Each row comes from the steps of one walk. Every step used is in the known rows, and no mark comes twice. Write the walk behind each row, first mark first.
Known rows:
w/m/p: [  5  11 -16   9   3  16  22  -6  -3  23 -11  -8  -1   0   0  -7 -12 -13
  21]
e/m/w/c/q: [ 13   4  -7   8   6  17 -16   9 -13   6   8  15 -16  11  13   4  20 -15
 -16]
d/m/w/c/q/j: [ 14   4  -1  -5  -7  13 -14  13 -16   3  -3  10 -16 -10  27  23 -13   9
 -10]
p/m/q: [ 10   8 -21  -4   4  -1  -4 -24 -10   6   1   1   2  -3  20 -11  14   2
  13]
l/d: [ -7   0  -2  -8  -1   5  -4 -14  -8  -7  -8 -17   0  -8   7   6   3   0
  -6]
w/m/q: [ 14   9 -26  -4  -3  10  11 -10  -9   1   7  -1  -2 -10  18  -4   6   1
  11]
c/w/m/p/l: [ -7   7 -23  18   6  15  -7  -2  10  34  -4 -11  -1  -6   8 -21  -3 -11
  16]
q/c/w/m/p/l/y: [ -2  19 -11  17   8  12 -10  -2  12  23  -5  -8  -2  -1  -6 -38   0  -9
  33]
c/w: [ -9   2   0  -6  -4   5  -7  10   8   1   1   7  -6  -2  10 -25   3   1
  -1]
l/d/m: [ -7  -2  -3  -7  -3   5   7 -28 -18 -12 -20 -30  -2 -14  11   9  -7   2
  -2]
p/m: [  0   7  -5   4   5  -9  -7 -22  -4   0  -6 -13  -2   2   3  -9   2  -7
  13]
d/m/w: [ -8  -5  -1   4   0  -8   7  -8  -6   2 -20  -6  -7  -3   9 -21  -3  -6
   0]
q/c/w: [ -3   8  -6   4   4  -3 -13  20   3 -10   8   9 -12  -4   6 -22  -7   2
   3]
d/m: [  0  -2  -1   0  -2   1  10 -16 -11  -5 -13 -14  -2  -7   4   4 -11   2
   4]
m/w/c: [ -1   2  -7  11   0  -6 -10  16  -6  11   3   8 -14   2   3  -9   1 -11
  -8]
c/w/m: [ -3  10 -10  -2  -6   7   4   2   4  -5   1  -9 -12  -8   9 -24  -4  -8
   9]
w/m: [  5   8 -10   4  -3   3  11  -8  -2  -6   0 -15  -7  -6   0  -1  -7  -8
  10]
e/m/q/j: [ 13 -11  -9  -1  -2  20  -7 -11  -1  -7   6  12  -5   5  23  12   4  17
  -1]
y/l/d/m: [ -1  -9 -16   3  -2  16  -1 -36 -10 -10 -17 -43  -3  -8  12   6  -4   4
  -4]
p/m/w/c: [  0   8 -11  14   4 -14 -16  -2  -9  11  -2  -2 -16   4   5 -17   3 -18
   2]

Write each row's walk:
[-10  11 -27  16  11  13 -15  -7  -2  15  -6 -25  -6 -15  12 -12  -7  -8
  11]
q/c/w/m/p/l/d
[ -5   1  -9   0   3  18  18 -25 -17  18 -29 -21   3  -8  10   2 -12  -4
   9]
l/d/m/p
[ 13  16 -10   2   5   3 -20   5 -17  13   3   9 -14   1  17  -1  13 -15
  -4]
p/m/w/c/q
[ -4   6   0  11   5  12  -1 -24   5  32 -20 -15  10   1  -7 -18   4  -3
  26]
d/m/p/l/y
[  3  17 -20  13   6  14  12  11  -1  15  -5   0 -11  -3   5 -25 -18 -12
  23]
q/c/w/m/p
[ 16  -2  -1   4   0  21 -23  13  -7   0   7  17 -18   7  21  19   3   2
 -15]
e/m/w/c/q/j
[-11  -6 -10   4   2   3 -10 -31 -12  -1 -16 -37   1 -18  11  12  -3   3
  -4]
p/l/d/m
[  5   1 -33   1   2  18 -12 -11  -9 -12   1 -15 -11 -13  29 -20   0  12
   0]
y/l/d/m/q/c/w
[  7  11 -26  -9  -7  14   6  -2  -2   2   7   4  -7 -12  25 -24   9   1
   9]
c/w/m/q
[ -4   4 -28   2   6   6 -21  -7 -10  -5   1 -10  -7 -22  29 -15   1  11
   1]
p/l/d/m/q/c/w
[-18  -9  -9   8   3  -6 -11 -22  -7   6 -23 -27  -4 -12  15 -14   4  -5
  -6]
p/l/d/m/w
[ -5  -2 -15  19   9   9  -2 -16  -2  34 -15 -15   7  -5   5   1  -8  -3
  11]
d/m/p/l
[ 16   4 -17  -7  -9  14   3  -3  -4  -4   5   3  -5 -13  26  11 -11  17
   9]
w/m/q/j
[ 18  14 -29   8   5   1   5   1 -13 -12  14   1  -8 -10  12  -1  -7   3
  14]
w/m/q/c
[ 15   5   0  -5  -5  13 -21  26  -9   7   6  21 -14  -4  23  20  -6   8
 -13]
m/w/c/q/j
[  5   9 -19  -2   4   4 -11  17  -2  -5  13  20  -8  -7  20 -24   2   8
   4]
m/q/c/w
[ 13  11  -7  -1   1   9 -15  21 -14  13   8  18 -12  -1  16   5  12  -9
 -14]
m/w/c/q
[ 12  10  -7   0  -1  10  -7  10 -22  10  -2   8 -13  -6  19   8   4  -8
 -11]
d/m/w/c/q
